Each row was made from one walk, in order. Every step used is in the known rows, and no mark comes twice. Write each row's walk.
Known rows:
G/U: [-0.09  0.61  0.45 -0.34 -0.10 -0.09 -1.38  0.83  0.10  0.03 -0.82  0.28
  0.03 -0.11 -0.23 -0.67  0.25  0.01 -0.86  0.24  0.30  0.02  0.15]
P/J/U: [ 0.23 -0.04 -1.22  1.95  0.30 -0.49  0.92  0.21  0.08 -0.37  2.04 -0.71
  0.76 -0.35  0.12  1.36  0.63 -0.85  0.09 -0.36  0.14 -0.22 -0.20]
G/T/J: [-0.10  0.45 -0.57 -0.40 -0.11  1.33 -1.13  0.94  0.22  0.33 -0.53  0.81
 -1.33  0.40 -0.51 -0.73  0.12  0.08  0.35  0.34 -0.07 -0.47  1.30]
P/J: [-0.03  0.40 -0.57  1.03 -0.02 -0.41 -0.15  0.24 -0.06 -0.32  1.26 -0.37
  0.53 -0.24 -0.05  0.21  1.04 -0.89  0.17 -0.53  0.24 -0.27 -0.07]
X/J/P/G/T: [ 0.27 -0.37  0.24 -1.06  0.37  0.89  0.25  0.60  0.31 -0.57  2.83 -0.79
 -2.90  0.60 -0.31  7.07 -0.56 -1.51 -0.96  0.63 -2.03  0.45 -0.60]
P/G/X/J/U: [ 0.05 -2.08 -0.11  0.24  0.29 -0.34  1.06 -0.52 -0.43 -0.95  0.86 -1.51
 -0.27  0.16  0.10  6.49 -0.04 -0.44 -1.00  0.47 -1.18  0.28 -0.51]
P/G/X: [-0.07 -1.23  0.25  1.35  0.10 -0.50  0.00 -1.12 -0.47 -0.72 -1.16 -0.54
  0.63  0.30  0.27  2.13  0.64  0.26 -1.04 -0.03 -0.87  0.16  0.85]
J/P: [ 0.10 -0.37  0.13 -0.31  0.26  0.50  0.40 -0.48  0.38 -0.56  1.13  0.24
 -0.90 -0.10  0.12  3.30 -0.37  0.11 -0.34  0.05 -0.67  0.05 -0.91]
J/P/G: [ 0.37 -0.60  0.28  0.42  0.30 -0.22  0.66 -1.59  0.13 -0.82  1.24  0.09
 -1.45  0.17  0.13  3.55 -0.45 -0.45 -1.06 -0.03 -1.56  0.49 -0.56]
X/G/T/J/P: [-0.11  0.79 -0.24 -1.95  0.04  2.17 -1.01 -0.64  0.78 -0.43  0.20  0.82
 -2.93  0.59 -0.34 -0.62  0.05  0.41 -0.81  0.17 -0.75 -0.23  1.29]
P/G/X/J: [-0.18 -1.74  0.49 -0.56 -0.09 -0.35  0.06 -0.53 -0.56 -0.81  0.02 -1.26
 -0.43  0.35 -0.08  5.25  0.31 -0.49 -1.03  0.22 -1.05  0.29 -0.28]
U/J/T: [-0.31 -1.06  0.32  0.50 -0.07  0.25  0.35 -1.12 -0.29 -0.67  0.09 -0.65
 -1.22 -0.29  0.10  0.88 -0.10  1.25  0.33 -0.23  0.23  0.20 -0.21]
G/X/J/U: [-0.25 -1.88 -0.23 -0.35  0.24  0.31  0.92  0.52 -0.14 -0.57  0.80 -1.44
  0.25 -0.02  0.05  5.60  0.03  0.34 -0.30  0.62 -0.21 -0.23 -0.82]
P/G/X/J/T: [-0.54 -1.92  0.63 -0.55 -0.08 -0.55 -0.23 -1.38 -0.60 -0.98  0.97 -1.02
 -1.23  0.13 -0.07  6.10  0.22 -0.16 -1.00 -0.48 -0.92  0.87 -0.45]
T/J/U/G: [-0.10 -0.82 -0.69  0.05  0.13  1.10  0.44  1.16  0.66  0.39  0.33  1.04
  0.62  0.02 -0.28 -0.11 -0.12  1.04  0.38 -0.08  0.09 -0.21 -0.06]
J/U: [ 0.22 -0.47 -0.63  0.76  0.32  0.07  1.09 -0.04  0.17 -0.05  0.90 -0.35
  0.07 -0.20  0.18  1.42 -0.42  0.08 -0.03  0.26 -0.14  0.05 -0.21]
U/G/T: [-0.23  0.47 -0.05  0.67  0.35  1.62 -0.27  3.42  0.78  1.01  0.90  0.09
  1.23  0.56 -0.16  0.07  0.50  0.00  0.04  0.12 -0.17 -0.20  0.74]
U/J/X/G/P: [-0.36  0.60 -0.03 -1.70 -0.45  0.19 -1.03 -0.66 -0.41 -0.79 -0.38 -1.92
 -1.71  0.27  0.51 -4.83  0.16  1.25 -0.70  0.55  0.32  0.26  0.37]
P/G: [ 0.28 -0.25  0.09  0.61  0.08 -0.67  0.25 -1.13 -0.28 -0.28  0.17 -0.01
 -0.63  0.19  0.05  0.76 -0.06 -0.60 -0.72 -0.02 -0.85  0.51  0.34]
T/J/P: [-0.01 -0.61 -0.07 -1.25 -0.10  0.97 -0.19 -1.10  0.28 -0.67  0.07  1.26
 -1.91 -0.07 -0.29  1.96 -0.45  0.55  0.02 -0.05 -0.57 -0.22 -0.47]
P/J/T: [-0.39  0.23 -0.41  1.08 -0.01 -0.61 -0.37 -0.70 -0.16 -0.49  2.15 -0.16
 -0.33 -0.44  0.02  1.28  1.00 -0.78  0.07 -1.18  0.38  0.36 -0.22]
U/J/X/G: [-0.09  0.13  0.11 -0.91 -0.03  0.66 -0.28 -1.14  0.07 -0.79 -0.01 -1.30
 -2.26  0.17  0.00 -1.54 -0.33  0.82 -0.64  0.07  0.08  0.48  0.29]
J/X/G: [-0.16  0.96 -0.02 -1.41  0.01  0.23 -0.94 -1.06  0.27 -0.35  0.76 -0.51
 -1.83  0.21 -0.10 -1.00 -0.38 -0.16 -1.05 -0.43 -0.05  0.85  0.48]
G/P: [-0.29  0.45 -0.11 -0.81 -0.39 -0.48 -0.59  0.60 -0.49 -0.02 -0.37 -0.53
  0.62  0.11  0.50 -3.23  0.52  0.38 -0.08  0.42  0.27 -0.21  0.03]
X/J/U/G/T: [-0.04 -0.39 -0.42 -0.34  0.49  1.64  0.73  3.94  0.89  0.84  2.91 -1.00
  0.25  0.44 -0.34  4.21 -0.15 -0.62  0.07  0.76 -0.45 -0.07 -0.45]

Write each row's walk:
[-0.61 -1.90  0.50 -1.34  0.32  1.48  0.22  2.19  0.54 -0.52  1.47 -0.72
  0.71  0.28 -0.12  7.36  0.47  0.57 -0.48  0.04 -0.79 -0.16 -1.73] => U/G/X/J/P
[-0.66  0.73 -0.55  0.15 -0.44 -1.11 -1.07 -0.07 -0.67 -0.47  1.64 -0.67
  0.33 -0.34  0.53 -1.12  1.40 -0.37 -0.01 -0.83  0.64  0.16 -0.23] => G/P/J/T
[-0.44 -1.33  0.30 -1.14 -0.15  0.25 -0.27  0.60 -0.28 -0.54 -0.13 -1.20
  0.15  0.13 -0.21  4.59  0.40  0.04 -0.23  0.48 -0.13 -0.21 -0.62] => G/X/J
[-0.51 -0.66  0.42 -1.88 -0.17  0.01 -0.28 -0.28 -0.12 -0.26  2.15 -0.41
 -1.67 -0.16 -0.26  4.51 -0.37 -0.55 -0.07 -0.40 -0.06  0.76 -1.25] => X/J/T
[ 0.09 -0.64 -0.81 -0.09  0.00  0.41  0.40 -0.83  0.10 -0.12 -0.23  0.84
 -0.87 -0.15 -0.22  0.24 -0.48  0.59  0.39  0.20  0.04 -0.26  0.19] => T/J/U
[ 0.33 -0.17  0.53  0.53 -0.01 -0.45 -1.10 -0.58 -0.29 -0.84 -0.40 -0.94
 -2.11  0.08 -0.25  1.48 -0.42  0.35 -1.38  0.31 -0.64  0.74  0.12] => P/G/U/J/X
[-0.50  1.04 -0.82  0.12 -0.25 -0.38 -1.49  2.69 -0.03  0.09  2.40 -0.87
  1.32  0.06  0.24 -0.75  1.31 -0.47 -0.01 -0.69  0.47  0.22 -0.51] => U/G/P/J/X
[-0.55  1.20 -0.45 -3.17 -0.75  0.25 -2.30 -1.05 -0.29 -0.46 -0.81  0.07
 -2.18  0.33 -0.03 -4.88  0.05  0.82 -0.76 -0.08  0.33  0.40  0.91] => T/J/X/G/P
[-0.32  1.31  0.11 -2.06 -0.49 -0.24 -1.05 -0.39 -0.32 -0.16 -0.68 -0.84
  0.18  0.33  0.62 -6.05  0.73  0.66 -0.90  0.39  0.31 -0.02  0.77] => X/G/P
[-0.25  0.94 -0.66  0.17 -0.42 -0.85 -0.84  0.98 -0.56 -0.31  0.85 -0.97
  1.10 -0.12  0.40 -3.00  1.53 -0.49  0.06 -0.02  0.47 -0.46 -0.02] => G/P/J
[-0.24 -0.11 -0.28 -0.59  0.28  2.60 -0.68  2.27  1.08  0.36  1.05  1.35
 -1.02  0.51 -0.48  2.24  0.14  0.52  0.09  0.02 -0.69 -0.43  0.30] => U/G/T/J/P
[ 0.40 -0.27 -0.87  1.03  0.22  0.68  0.31 -0.37  0.15  0.05  0.29  0.38
 -1.67  0.47 -0.25  1.08 -0.41 -0.30 -0.44  0.38 -1.07  0.01  1.61] => P/G/T/J/U
[-0.50  1.42 -0.16 -2.41 -0.44 -0.16 -1.60 -0.43 -0.24 -0.36  0.34 -0.96
 -1.40  0.35  0.41 -4.16  0.08  0.27 -0.94  0.10  0.19  0.59  0.41] => J/X/G/P
[-0.56 -1.16  0.16  0.92  0.19  0.86 -0.24  1.98  0.28  0.18 -0.70 -0.24
  2.54  0.30  0.17  1.08  1.05  1.17 -0.21 -0.27  0.18 -0.28  0.12] => U/G/X
[ 0.17  0.13 -0.31  0.29 -0.03  0.66 -0.73 -0.35 -0.04  0.00 -0.45  0.67
 -1.87  0.61 -0.43 -0.08  0.06 -0.49 -0.37  0.23 -1.04  0.04  1.75] => P/G/T/J
[ 0.00  0.74 -0.98 -0.71  0.09  1.67 -0.27 -0.37  0.59  0.10 -0.19  0.29
 -1.85  0.42 -0.24 -2.59  0.05  0.45 -0.56  0.41 -0.14 -0.35  1.88] => X/G/T/J/U
[-0.14  1.42  0.57 -1.51 -0.16  0.22 -1.76 -0.21  0.24 -0.17 -1.00  0.05
 -0.46  0.11 -0.15 -3.43  0.56  0.28 -1.64  0.08  0.29  0.24  0.83] => X/G/U
[ 0.34 -0.06  0.69  0.09  0.21 -0.24 -0.68 -0.87  0.20 -0.76  0.62  0.39
 -1.47  0.08 -0.11  3.27 -0.27 -0.36 -1.96  0.26 -1.31  0.52 -0.40] => J/P/G/U
[ 0.03 -0.68 -0.46  1.03  0.46  0.69  1.01  1.73  0.59  0.56  1.36 -0.16
  1.53  0.06  0.09  1.22 -0.08  0.51  0.02  0.05  0.02  0.04 -0.35] => J/U/G
[ 0.19  0.36 -0.57 -0.21 -0.02  0.51 -1.38 -0.36  0.07 -0.12  0.58  0.45
 -3.10  0.58 -0.67  2.15 -0.59 -0.64 -0.51 -0.16 -1.09  0.66  1.47] => P/G/T/J/X
[-0.35  1.54 -0.51 -0.99 -0.54 -0.62 -1.13 -0.05 -0.42 -0.54  0.45 -1.20
  0.40  0.10  0.53 -5.52  1.77 -0.44 -0.73 -0.16  0.52 -0.30  0.70] => X/G/P/J
[ 0.26 -0.87 -0.04 -0.52 -0.01  0.26  0.01 -2.19  0.02 -0.83  0.17  1.17
 -2.34  0.15 -0.29  2.90 -0.49  0.06 -0.64 -0.10 -1.43  0.31 -0.10] => T/J/P/G
[-0.26  1.50  0.45 -1.85 -0.13  0.05 -2.34 -0.18  0.35 -0.35  0.16 -0.25
 -1.97  0.07 -0.35 -1.45 -0.14 -0.10 -1.83 -0.16  0.20  0.84  0.65] => J/X/G/U
[-0.39 -0.36  0.78  0.15 -0.15  0.21 -1.07 -0.31 -0.12 -0.53 -0.61 -0.35
 -1.20 -0.37 -0.07  0.30  0.17  1.29 -0.58 -0.01  0.57  0.21 -0.15] => G/U/J/T
[-0.01 -0.14  0.59  0.23 -0.15  0.31 -0.83  0.64 -0.13 -0.35 -1.62 -0.61
 -0.46 -0.16 -0.12 -1.40  0.31  1.11 -0.58  0.77  0.39 -0.36  0.02] => G/U/J
[ 0.16 -1.18  0.16  0.06  0.23  0.91  1.08 -0.84  0.15 -0.97  0.26 -0.67
 -1.44 -0.09  0.12  2.16 -0.34  1.10  0.08  0.50 -0.59 -0.31 -1.00] => U/J/P
[-0.46  0.28 -0.02 -0.76 -0.28  0.18 -0.60  2.46  0.01  0.61  0.07 -0.28
  2.28  0.35  0.42 -3.53  0.81  0.79  0.00  0.20  0.32 -0.22 -0.14] => U/G/P
[-0.06  0.45 -1.24  1.06 -0.12 -0.90  0.29  0.84 -0.45 -0.43  1.59 -1.27
  1.17 -0.26  0.65 -2.00  1.14 -0.47  0.02  0.16  0.41 -0.45 -0.33] => G/P/J/U
[ 0.29 -1.03  0.49 -1.54  0.15 -0.10  0.71 -0.76  0.02 -0.90  2.43 -0.63
 -2.63  0.24 -0.20  6.89 -0.70 -1.29 -0.98  0.30 -1.81  0.65 -1.51] => X/J/P/G
[-0.23  1.21 -0.34 -1.58 -0.20  1.66 -1.35 -0.04  0.41  0.18 -0.89  0.58
 -2.00  0.64 -0.37 -3.78  0.44  0.30 -0.55  0.21 -0.02 -0.29  2.20] => X/G/T/J
[-0.08  1.39 -0.17 -0.76  0.12  1.32 -0.72  0.52  0.51  0.17  0.13 -0.60
 -0.97  0.68  0.00 -3.06  0.45 -0.13 -0.84  0.26 -0.14 -0.07  1.82] => X/G/T
[-0.85 -1.66  0.40 -1.15 -0.15  0.22 -0.46 -0.13 -0.33 -0.78  0.80 -0.98
 -0.77 -0.14 -0.09  5.78  0.35  0.31 -0.36 -0.39  0.00  0.46 -0.80] => G/X/J/T
[-0.49 -1.80 -0.59  0.89  0.15  1.37  0.10  1.17  0.39  0.10 -0.96  0.57
  1.77  0.08 -0.10  1.55  0.57  1.77  0.05 -0.01  0.16 -0.51  0.37] => T/J/U/G/X
[-0.42 -1.71  0.39 -1.52  0.12  0.89  0.28  0.36  0.07 -1.20  0.92 -0.92
 -0.96  0.11 -0.06  7.46  0.09  0.07 -0.54  0.48 -0.78 -0.15 -1.58] => G/X/J/P
[-0.09 -0.62  0.89  0.99 -0.07 -0.61 -0.82 -1.44 -0.43 -0.82 -0.36 -0.43
 -1.71 -0.16 -0.02  0.75  0.10  0.74 -1.19  0.00 -0.46  0.68  0.24] => P/G/U/J/T
[ 0.02 -0.58 -0.04  0.21  0.00  0.35  0.02 -0.08 -0.10 -0.63  0.18 -1.14
 -1.76 -0.05 -0.03  1.16 -0.62  0.72  0.17  0.18 -0.01  0.29 -0.38] => U/J/X
[-0.37 -0.36 -0.73 -0.70 -0.27  0.66 -0.32  1.83  0.07  0.49  0.03  0.46
  1.11  0.17  0.16 -3.10  0.29  1.32  0.32  0.33  0.37 -0.43  0.06] => T/J/U/G/P
